Each row was made from one small tree. The marks that hang from a mark follow it in brackets, in alphabetical order. Every link used is in the known rows. Write each row's tree.
In the rows, zero is written as 128.
Known rows
E{Y{P}}: [131 103 128 107 129 126 124 128 127 105  93 149 146 120 118 117 108 134
 113 125 146 119  81 141]
U{E}: [147 118 134 106 136 126 101 130 119 119 111 118 136 119 116 134 122 148
 100 134 136 120  95 124]
K{Y}: [142 123 131 103 114 121 120 132 121 119 120 126 132 110 123 123 111 144
 103 141 146 138  95 118]
P{N{K{U} V} Y}: [125 134 143 126 116 117   4 107  79 105 149 100 157 101 118 135  71 149
  66 127 126 140  95 128]
A{Z{J Y{K}}}: [ 89  66 119  90 138 137  75 138 115 135  96 167 141 149 124 112 107 134
 145 124 160 130 123 128]
U{E{Y{K}}}: [161  94 133 116 134 119  89 130 125 110  77 134 157 122 107 120 112 155
  98 120 139 118  86 121]
U{E{Y{K P}}}: [147  83 125 122 134 119  96 126 124  97  50 145 166 117 107 119 105 150
 111 115 141 113  78 132]
U{E{Y{P}}}: [150  92 125 111 134 125 118 132 129 103  80 138 149 124 109 124 114 143
 101 122 140 112  73 134]
U{E{Y{P Z}}}: [135  88 115 119 139 129 146 126 135 107  74 167 141 119 109 114 113 138
 120 120 137 122  71 137]
K{U}: [136 143 141 102 127 122 104 120 112 133 120 137 138 116 124 128 104 145
 109 141 136 125  94 139]
Z{Y{P{N}}}: [ 95  88 122 115 126 132  61 123 131 107  92 142 156 127 126 124 102 124
 117 127 153 118 103 162]
K{U{E} Y{Z}}: [157 115 122 114 119 120 134 123 123 131  90 151 134 111 113 119 105 153
 106 141 129 139  75 118]
K{U{E} Y{Z{J}}}: [150  93 116 100 121 127 121 125 121 138  97 157 124 124 117 119 101 148
 117 146 134 143  76 111]
K{Y{P}}: [125 113 124 108 114 121 127 128 116 107  93 133 142 106 123 123 103 140
 116 135 148 133  87 130]
Z{A J Y{P}}: [ 74  77 114  91 137 145  80 137 134 135 120 155 126 149 135 120 113 120
 139 130 166 110 103 146]
A{Z{J}}: [105  94 128  79 138 139 111 137 112 135 123 147 126 135 123 121 112 133
 130 136 151 136 113 121]
Z{A Y{P{N}}}: [ 78  85 121 113 130 138  55 128 142 120 100 142 148 131 131 119 108 121
 112 125 162 110 102 162]
N{K{U{E{Y}}} V}: [168 127 139 116 135 116  64 120  98 111 124 117 129 108 106 129  93 163
  64 128 121 114  69 106]
E{Y{K Z{A}}}: [111  96 126 118 138 132 116 124 140 131  91 171 137 116 119  99 113 135
 123 118 152 127  94 131]
E{Y}: [146 114 137 102 129 126 117 132 130 119 120 141 136 124 118 118 116 139
 100 131 144 124  90 126]
P{N{V} Y{K Z}}: [105 107 127 133 124 121  39 107  99  99 110 140 167  95 115 119  77 137
 111 116 136 147 111 141]
U{E{Y{Z}}}: [151  99 124 113 139 129 139 129 136 121  98 158 133 125 109 116 122 142
 108 126 134 125  80 122]
N{K{Y}}: [133 129 135 113 116 121  96 127 104 113 124 109 127 103 123 127 109 151
  89 137 141 143  94 100]
A{Z{J Y}}: [ 92  75 119  79 137 142  94 144 120 142 125 161 125 158 127 118 115 127
 135 132 159 129 118 129]
E{Y{K{U} P Z}}: [121 101 123 125 130 120 124 109 123 115  47 186 159 110 114 102  87 141
 138 120 138 126  76 150]
U{E{Y{K P Z}}}: [131  77 115 130 139 124 125 120 128 101  41 170 158 112 106 110 104 144
 131 112 138 123  77 135]
N{V}: [127 140 136 102 136 123  95 125 101 113 143 120 123 101 121 133 103 142
 108 134 137 121 105 128]
E{Y{K P}}: [126  95 128 118 131 120 103 122 121 100  63 152 162 113 115 113  98 141
 124 117 148 122  87 140]

Write each row's tree
[ 88  79 123  96 137 139  51 135 132 141 115 152 133 145 132 115 112 131
 136 128 166 116 116 131] -> Z{A J Y{K}}
[154 115 138 122 120 115  49 120  97 120  91 125 178 124 111 129  92 161
  96 123 129 130  90 133] -> P{Y{K{U{E}}}}
[ 96 120 126 114 129 136 103 127 123 135 142 148 139 123 126 117 114 130
 116 123 147 139 104 137] -> P{Y{Z{A}}}
[ 94 106 113 115 123 131 146 127 135 124  95 161 127 102 126 109 110 129
 131 132 154 136  87 135] -> K{Y{P Z{A}}}
[134 113 126 116 108 112  70 112 106  98  96 126 150  89 118 122  70 142
  91 138 136 131  77 143] -> K{U Y{P{N{V}}}}
[114 100 119 115 134 131 152 122 133 110  86 177 139 114 118 109 107 128
 132 123 143 128  81 143] -> E{Y{P Z}}
[135  96 122 112 143 136 128 134 147 132 110 156 124 127 113 109 128 138
 102 125 145 118  80 122] -> U{E{Y{Z{A}}}}
[ 89  90 121 110 130 125  91 126 109 126  56 175 163 132 119 110  89 141
 142 119 151 118 104 158] -> A{Z{Y{K{U} P}}}
[110  84 120 114 119 133  73 116 116 120 113 134 126 107 125 117  96 132
 107 139 144 160  96 100] -> P{N{K{Y{Z{J}}}}}
[ 90  87 122  85 136 145  74 141 137 146 146 146 117 154 135 121 122 125
 126 136 164 115 111 132] -> Z{A J Y}
[118 125 132 125 121 120  84 110 103 127  95 161 166 115 118 116  86 146
 127 123 133 146  99 142] -> P{Y{K{U} Z}}
[126 141 128 120 119 116 104 111  91 120 127 139 113  86 118 121  83 154
  99 138 127 145  83 106] -> N{K{U Y{Z}} V}
[ 97 103 130 125 121 128  33 111 111 114  90 134 156 121 126 126  88 136
  99 128 142 121  92 149] -> Z{Y{P{N{K{U}}}}}
[ 94  91 125 104 135 129  88 136 116 127  89 159 149 137 120 113 109 140
 134 120 156 125 123 137] -> A{Z{Y{K}}}
[ 97  88 126  95 132 134  47 128 127 152 108 158 139 146 132 114 101 137
 132 133 159 115 105 140] -> Z{A J Y{K{U}}}
[142 147 138 113 114 112  78 117  86 115 136 110 121  90 119 129  84 159
  80 139 129 136  84 104] -> N{K{U Y} V}
[111  91 119 125 134 125 131 116 127 105  55 179 155 109 115 104  97 135
 142 114 145 128  86 142] -> E{Y{K P Z}}
[154  93 125 120 108 115  77 118 122 106  66 121 162 105 113 126  89 148
  84 138 135 131  69 139] -> K{U{E} Y{P{N}}}
[102 113 133 111 130 127  60 126 128 145 102 153 145 135 128 114 104 143
 119 128 154 111 104 148] -> Z{A Y{K{U}}}
[168 117 140 117 130 121  80 123 112 121 105 122 139 121 109 126 108 161
  70 130 126 119  70 109] -> N{K{U{E{Y}}}}
[ 88  96 120  99 131 144  92 129 123 142 150 154 132 137 129 116 109 124
 129 128 152 143 105 129] -> P{Y{Z{A J}}}
[100 129 122 120 129 127 102 122 107 120 144 127 100  87 123 117 101 143
  98 131 143 140  93 102] -> N{K{Y{Z{A}}} V}
[112  99 125 111 122 127  70 112 102 133 104 169 160 129 122 115  82 141
 138 127 138 150 100 133] -> P{Y{K{U} Z{J}}}
[146 107 125 113 137 132 122 127 143 143 102 166 129 127 114 108 116 144
  97 130 137 117  69 131] -> K{U{E{Y{Z{A}}}}}
[ 87 100 124 125 131 127  26 115 101  93 114 120 141 107 123 131  86 133
  97 122 143 118 102 140] -> Z{Y{P{N{K V}}}}
[118 133 124 120 124 121 110 118  95 109 135 130 108  84 119 122  95 148
 103 132 134 145  94 100] -> N{K{Y{Z}} V}
[ 85  90 120 103 145 139  94 122 128 140 103 165 125 119 128 110 110 130
 149 130 156 134 110 126] -> Y{K Z{A J}}
[ 72  91 111  98 143 145 123 124 131 134 109 167 120 122 130 115 111 119
 152 132 156 128  97 138] -> Y{P Z{A J}}
[141 103 131 116 129 120  60 125 118 130  76 143 157 135 116 126 103 156
 113 128 139 110  96 140] -> Z{Y{K{U{E}}}}
[ 71  66 113 101 138 139  58 131 129 129  89 158 143 141 132 115 105 127
 148 123 168 113 106 146] -> Z{A J Y{K P}}
[133 136 133 114 120 117  85 124  90 104 143 101 115  88 119 130  97 153
  85 135 137 139  94  97] -> N{K{Y} V}
[161 107 127 113 134 125 129 122 132 131  91 165 135 125 109 114 109 148
 102 131 127 123  69 130] -> K{U{E{Y{Z}}}}
[132  88 125 104 131 127 103 115 125 134  82 186 143 128 118 104  91 139
 138 130 141 136  85 127] -> E{Y{K{U} Z{J}}}
